Each row comes from the steps of one walk. Every step used is in the known rows, and no mark comes twice. Write the walk behind each row, first mark first.
Known rows:
pipuvev zige vafos lebig: [ 0.12 -0.21 -0.03 -0.19 -0.45  0.03 -0.07 -0.02  0.18 -0.03 -0.04  0.00
  0.39 -0.03 -0.19  0.17 -0.45  0.06 -0.23 -0.02  0.22 -0.02 -0.08 -0.05]
pipuvev zige ditum vufo: [ 0.03 -0.10  0.56  0.06 -0.07  0.18 -0.02 -0.09  0.07 -0.10 -0.12 -0.18
  0.21  0.02  0.14 -0.20 -0.54  0.44  0.07  0.06  0.10 -0.05 -0.01 -0.03]
ditum zige pipuvev foluv: [-0.02 -0.02  0.08 -0.18  0.20 -0.03  0.12  0.12  0.15 -0.01  0.13  0.06
 -0.09  0.19  0.19  0.10 -0.17 -0.17  0.04  0.00 -0.18 -0.06 -0.05  0.01]
zige vafos lebig foluv pipuvev: [-0.01 -0.07 -0.25  0.00 -0.38 -0.17  0.13  0.03  0.30  0.06 -0.07  0.19
  0.32  0.00 -0.40 -0.11  0.34 -0.44 -0.36  0.17  0.05  0.04 -0.05  0.13]
lebig foluv pipuvev zige: [-0.05  0.25  0.17  0.04 -0.23  0.02  0.28 -0.18  0.30 -0.12 -0.08  0.08
  0.21  0.13  0.19  0.24  0.20 -0.19  0.07  0.10  0.04  0.02  0.00  0.06]
vufo pipuvev zige ditum foluv: [-0.04 -0.05  0.12  0.17 -0.15  0.20 -0.19  0.09 -0.07  0.07 -0.08 -0.08
 -0.28  0.08  0.18  0.16 -0.12 -0.18  0.05 -0.25  0.10 -0.04 -0.04 -0.04]
ditum vufo pipuvev zige: [ 0.00  0.08  0.44 -0.10  0.02  0.13  0.15  0.06 -0.11 -0.06  0.05 -0.23
 -0.17 -0.20  0.15  0.04 -0.21  0.40  0.18 -0.04  0.19 -0.02  0.07 -0.12]
vafos zige pipuvev: [ 0.09 -0.01 -0.32  0.08 -0.02  0.06  0.32  0.03  0.12 -0.07  0.17 -0.15
 -0.23 -0.16 -0.17 -0.29 -0.08  0.03 -0.09  0.10 -0.18 -0.07  0.03  0.03]
navon foluv ditum vufo pipuvev zige: [ 0.01  0.15  0.26  0.09  0.28  0.12  0.04  0.04 -0.27 -0.18 -0.04 -0.16
 -0.06 -0.19  0.00 -0.10  0.09  0.22  0.22 -0.06  0.01  0.08 -0.11  0.12]
ditum zige pipuvev: [-0.03 -0.07  0.06 -0.17 -0.08 -0.01  0.22  0.17  0.11 -0.03  0.18  0.02
 -0.17  0.15 -0.02 -0.12 -0.20  0.05 -0.03  0.08 -0.09 -0.15 -0.15  0.05]
vafos vufo pipuvev: [ 0.03  0.15 -0.24 -0.01 -0.18 -0.21  0.23 -0.03 -0.15  0.00  0.21 -0.37
 -0.31 -0.22 -0.07 -0.21  0.10  0.42  0.07  0.11  0.03 -0.13  0.06 -0.05]
navon foluv ditum vufo pipuvev: [ 0.00  0.10  0.06  0.15  0.30 -0.10  0.16  0.06 -0.29 -0.11  0.10 -0.18
 -0.18 -0.29 -0.23 -0.41  0.21  0.06  0.17  0.02 -0.15  0.07 -0.11  0.13]
ditum foluv: [-0.08  0.04 -0.10 -0.10  0.00  0.04  0.30 -0.21  0.15 -0.01  0.17 -0.19
  0.06 -0.08  0.03  0.01 -0.33 -0.31  0.05 -0.14 -0.17  0.05 -0.18 -0.14]
vufo pipuvev foluv: [ 0.01 -0.01 -0.05  0.08  0.08 -0.20  0.13  0.03 -0.11 -0.01  0.21 -0.17
 -0.18 -0.09  0.17  0.02  0.06 -0.20  0.21 -0.05 -0.07 -0.01  0.10 -0.13]
zige pipuvev foluv ditum vufo: [ 0.15 -0.10  0.22  0.15  0.62 -0.21 -0.04 -0.01 -0.09  0.04 -0.05  0.04
 -0.12 -0.12 -0.02 -0.18 -0.01  0.17  0.03 -0.08 -0.16  0.03  0.08  0.00]
ditum foluv pipuvev zige: [-0.08  0.21  0.09 -0.10 -0.05  0.12  0.15 -0.23  0.33 -0.05  0.03 -0.22
  0.11  0.02  0.26  0.42 -0.14 -0.22  0.05 -0.08  0.00  0.13 -0.17 -0.09]
vafos zige pipuvev foluv ditum: [ 0.13 -0.05 -0.40  0.24  0.45  0.00 -0.04 -0.04 -0.02 -0.02  0.03 -0.05
 -0.18  0.00  0.05 -0.07  0.16 -0.09 -0.08 -0.11 -0.32  0.05  0.18 -0.05]
lebig vafos zige ditum vufo: [ 0.04 -0.11  0.11  0.12 -0.01  0.20  0.05 -0.07  0.02 -0.09 -0.10  0.01
 -0.01 -0.19 -0.16 -0.52 -0.42  0.07  0.00  0.20 -0.08  0.00  0.19 -0.06]
navon foluv: [ 0.09  0.10 -0.08  0.02 -0.15 -0.15  0.43 -0.17  0.10 -0.21  0.18 -0.19
  0.28 -0.16 -0.21 -0.33 -0.18 -0.25  0.17  0.16 -0.27  0.03 -0.30  0.15]
vufo pipuvev foluv ditum zige vafos: [-0.09 -0.08 -0.12 -0.10  0.26 -0.05 -0.58  0.25 -0.23  0.22  0.16  0.22
 -0.19  0.28  0.29  0.31  0.25 -0.03  0.28 -0.13  0.02  0.06 -0.07 -0.15]
navon foluv ditum vufo pipuvev zige vafos: [ 0.10  0.09  0.17 -0.01  0.16  0.07 -0.32  0.12 -0.26 -0.05 -0.04  0.13
  0.01 -0.12 -0.04 -0.13  0.13  0.27  0.34 -0.10  0.15  0.14 -0.16  0.17]
foluv pipuvev zige: [-0.01  0.15  0.15 -0.03 -0.24 -0.07  0.17 -0.16  0.27 -0.15  0.07 -0.24
  0.15  0.03  0.24  0.21 -0.14  0.15  0.08  0.16  0.05  0.04 -0.17 -0.08]
lebig vafos zige pipuvev foluv ditum vufo: [ 0.15 -0.06 -0.05  0.14  0.65  0.02 -0.04 -0.03 -0.06 -0.03 -0.14  0.23
 -0.24 -0.23 -0.05 -0.16  0.01 -0.07 -0.03 -0.01 -0.16  0.14  0.36 -0.02]
vufo pipuvev zige vafos lebig foluv: [ 0.03 -0.15 -0.07 -0.06 -0.42  0.09 -0.02  0.20  0.01  0.06 -0.13  0.32
  0.08  0.02 -0.23  0.21  0.22 -0.33 -0.24 -0.13  0.31 -0.04  0.12  0.08]
vafos vufo pipuvev foluv ditum: [ 0.05  0.14 -0.32  0.12  0.30 -0.31 -0.11 -0.08 -0.32  0.08  0.11 -0.25
 -0.27 -0.09  0.16  0.07  0.33  0.29  0.09 -0.04 -0.12  0.00  0.18 -0.13]
vufo pipuvev zige: [ 0.02  0.01  0.16 -0.01 -0.22  0.00  0.12  0.10 -0.09 -0.07  0.10 -0.14
 -0.21 -0.06  0.19  0.17 -0.08  0.18  0.18 -0.02  0.17 -0.06 -0.01 -0.13]
ditum vufo pipuvev zige vafos lebig foluv: [ 0.01 -0.11  0.25 -0.17 -0.16  0.23  0.01  0.20  0.00  0.02 -0.16  0.22
  0.11 -0.14 -0.24  0.06  0.11 -0.09 -0.22 -0.11  0.37 -0.02  0.21  0.09]

Which walk is each row?
[-0.07  0.04 -0.32  0.25 -0.08  0.16 -0.03 -0.12  0.24  0.00 -0.10  0.01
 -0.13 -0.05 -0.03 -0.10  0.00 -0.54 -0.12  0.12 -0.15  0.12  0.08 -0.02] : lebig vafos zige ditum foluv pipuvev
[-0.02  0.01  0.22 -0.01  0.53 -0.10  0.01 -0.22 -0.08 -0.01  0.02 -0.15
  0.16 -0.14  0.15 -0.01 -0.24  0.14  0.14 -0.08 -0.19  0.12  0.06 -0.17] : pipuvev foluv ditum vufo
[-0.08  0.01 -0.17  0.10 -0.28 -0.15  0.48 -0.08  0.28 -0.06 -0.06 -0.08
  0.26 -0.11 -0.35 -0.05  0.27 -0.51 -0.49  0.22 -0.09 -0.02  0.08  0.12] : vafos lebig foluv pipuvev
[-0.05  0.11 -0.14 -0.45 -0.19  0.02 -0.09 -0.07  0.12  0.10  0.25 -0.08
  0.21  0.18  0.04 -0.04 -0.27  0.51  0.18  0.11  0.05 -0.05 -0.21 -0.05] : ditum zige vafos vufo
[ 0.05  0.15  0.11 -0.07 -0.32  0.00 -0.06 -0.03  0.31  0.03 -0.08  0.35
  0.27  0.18  0.14  0.18  0.21 -0.12  0.20  0.09  0.19  0.08 -0.10  0.11] : lebig foluv pipuvev zige vafos
[ 0.05  0.06  0.52  0.14 -0.08  0.07 -0.06 -0.05  0.18 -0.07 -0.13 -0.22
  0.13  0.01  0.16 -0.17 -0.27  0.43  0.03  0.21  0.11 -0.01 -0.08  0.04] : foluv pipuvev zige ditum vufo
[ 0.04  0.18 -0.21  0.01  0.11 -0.25  0.16 -0.07 -0.09  0.00  0.18 -0.35
 -0.20 -0.17  0.14 -0.01  0.11  0.20  0.10  0.00 -0.04 -0.04  0.14 -0.10] : vafos vufo pipuvev foluv
[ 0.03 -0.21 -0.20  0.11 -0.20  0.02 -0.32  0.20 -0.19  0.15 -0.20  0.36
 -0.04  0.09 -0.23  0.30  0.43 -0.23 -0.26 -0.19  0.30 -0.01  0.17  0.06] : vufo pipuvev zige vafos lebig foluv ditum
[ 0.10 -0.03  0.27 -0.04  0.13  0.05 -0.46  0.16 -0.28  0.10  0.00  0.14
 -0.17 -0.05  0.12  0.06  0.03  0.58  0.29 -0.13  0.31  0.08 -0.02 -0.11] : foluv ditum vufo pipuvev zige vafos
[ 0.02  0.04  0.02  0.12 -0.13  0.08 -0.21  0.00 -0.16  0.07 -0.21  0.10
 -0.38 -0.06  0.14  0.14 -0.09 -0.04  0.04 -0.10  0.22 -0.04  0.16  0.03] : lebig vafos vufo pipuvev zige ditum foluv
[ 0.12 -0.01  0.08  0.20 -0.35 -0.12 -0.21  0.08 -0.23 -0.03 -0.22  0.08
 -0.33 -0.06  0.09 -0.05 -0.06  0.37  0.09  0.11  0.26 -0.16  0.18  0.02] : lebig vafos vufo pipuvev zige ditum
[ 0.16 -0.14 -0.14  0.24  0.35 -0.35 -0.09  0.01 -0.10  0.06  0.03  0.14
 -0.16  0.01  0.05 -0.03  0.11 -0.07  0.01 -0.13 -0.23  0.00  0.04  0.00] : zige pipuvev foluv ditum
[ 0.05 -0.15  0.18  0.25 -0.34 -0.01 -0.20  0.18 -0.17 -0.05 -0.05 -0.06
 -0.24  0.08  0.14 -0.05 -0.10  0.18  0.10 -0.01  0.16 -0.14 -0.01 -0.03] : vufo pipuvev zige ditum
[-0.17  0.01  0.00 -0.15  0.36  0.02 -0.12 -0.13  0.00  0.01  0.11 -0.05
  0.15  0.30  0.36  0.29 -0.16 -0.10  0.13 -0.06 -0.24  0.07 -0.08 -0.20] : pipuvev foluv ditum zige
[ 0.04 -0.14  0.01 -0.14 -0.40  0.13  0.05 -0.02  0.22 -0.01 -0.17  0.31
  0.49  0.07 -0.20  0.21 -0.12 -0.31 -0.22 -0.03  0.19 -0.04  0.06  0.07] : pipuvev zige vafos lebig foluv
[-0.07 -0.12 -0.17  0.02 -0.25 -0.08  0.50 -0.10  0.15 -0.03 -0.06  0.00
  0.33 -0.10 -0.37 -0.11 -0.05 -0.52 -0.44  0.09 -0.11 -0.07  0.11  0.06] : vafos lebig foluv
[-0.01  0.05  0.24  0.28 -0.32  0.01  0.00 -0.04  0.23 -0.04 -0.24  0.15
  0.19  0.25  0.20  0.01  0.16 -0.12 -0.01  0.15  0.06 -0.03 -0.03  0.12] : lebig foluv pipuvev zige ditum
[-0.05  0.09  0.22  0.05  0.26 -0.02  0.19 -0.19 -0.06  0.05 -0.05  0.09
  0.13 -0.03 -0.08 -0.26  0.07  0.03  0.05 -0.02 -0.16  0.01  0.14 -0.03] : lebig foluv ditum vufo
[ 0.20 -0.06 -0.02  0.10  0.12 -0.29  0.19  0.00  0.11 -0.02  0.08  0.05
 -0.08 -0.05  0.05 -0.11 -0.09 -0.17  0.04 -0.01 -0.15 -0.03  0.00  0.04] : zige pipuvev foluv
[-0.14  0.15 -0.28 -0.17  0.01  0.03 -0.36  0.16 -0.23  0.25  0.08  0.29
 -0.22  0.31  0.02  0.01  0.60  0.31  0.13 -0.07  0.10 -0.07  0.08  0.04] : lebig foluv ditum zige vafos vufo pipuvev
[ 0.01  0.16  0.04 -0.21 -0.15  0.10 -0.16 -0.11  0.35  0.07  0.03  0.04
  0.15  0.08  0.23  0.36 -0.10 -0.15  0.18 -0.10  0.14  0.18 -0.28 -0.04] : ditum foluv pipuvev zige vafos
[-0.11  0.08 -0.34  0.23 -0.04  0.27  0.02 -0.09  0.29  0.01  0.05 -0.36
 -0.04  0.03  0.01 -0.15  0.02 -0.30 -0.17  0.04 -0.23  0.09 -0.10 -0.06] : vafos zige ditum foluv pipuvev
[-0.14 -0.22 -0.19 -0.01  0.05  0.07  0.13  0.20 -0.01  0.10 -0.16  0.30
 -0.04  0.20 -0.31  0.00  0.31 -0.38 -0.59 -0.03 -0.12 -0.14  0.11  0.19] : vafos lebig foluv ditum zige pipuvev
[-0.10 -0.26 -0.15 -0.40 -0.31  0.10 -0.05  0.10  0.19  0.03  0.14 -0.02
  0.33  0.09 -0.24  0.00 -0.37 -0.09 -0.28  0.09  0.09 -0.07 -0.19 -0.06] : ditum zige vafos lebig
[-0.03  0.03  0.34  0.04  0.24  0.08 -0.09  0.07 -0.28  0.03 -0.01 -0.15
 -0.26 -0.09  0.14  0.08 -0.01  0.49  0.15 -0.13  0.14  0.01  0.09 -0.13] : foluv ditum vufo pipuvev zige
[ 0.05  0.06 -0.23  0.16  0.08 -0.19  0.19 -0.20 -0.08 -0.15  0.11 -0.10
  0.20 -0.07 -0.16 -0.30 -0.01 -0.16  0.11  0.05 -0.33  0.08 -0.29  0.13] : navon foluv ditum
[-0.13  0.08 -0.16 -0.14  0.33 -0.12 -0.22  0.01 -0.31  0.09  0.00  0.14
 -0.37  0.09  0.28  0.34  0.22  0.07  0.11  0.01 -0.03  0.01  0.26 -0.10] : lebig vafos vufo pipuvev foluv ditum zige
[-0.03  0.20 -0.41 -0.18  0.03 -0.02 -0.34  0.17 -0.25  0.07  0.15  0.01
 -0.12  0.14 -0.12 -0.16  0.38  0.34  0.22  0.05 -0.03  0.01 -0.28  0.21] : navon foluv ditum zige vafos vufo pipuvev
[ 0.02 -0.17  0.18 -0.11  0.03  0.20 -0.18 -0.05  0.03  0.08 -0.29  0.26
  0.43 -0.02 -0.22  0.11 -0.05  0.02 -0.28 -0.11  0.19  0.06  0.13  0.06] : pipuvev zige vafos lebig foluv ditum vufo
[-0.11 -0.06  0.17  0.07  0.12  0.22  0.11  0.11 -0.21  0.01 -0.28  0.02
 -0.07 -0.14 -0.18  0.15  0.25 -0.06 -0.38 -0.15  0.16 -0.06  0.31  0.04] : vafos lebig foluv ditum vufo pipuvev zige
[-0.14  0.11 -0.13 -0.12  0.12  0.07  0.11 -0.08 -0.04 -0.11  0.13 -0.10
  0.22  0.15  0.00 -0.08 -0.05 -0.14  0.12  0.06 -0.34  0.04 -0.33  0.12] : navon foluv ditum zige
[-0.13 -0.28 -0.26 -0.26 -0.13  0.03 -0.34  0.10 -0.01  0.11  0.04  0.06
  0.22  0.19 -0.21  0.09 -0.16  0.01 -0.30  0.02  0.00 -0.05 -0.16 -0.11] : foluv ditum zige vafos lebig
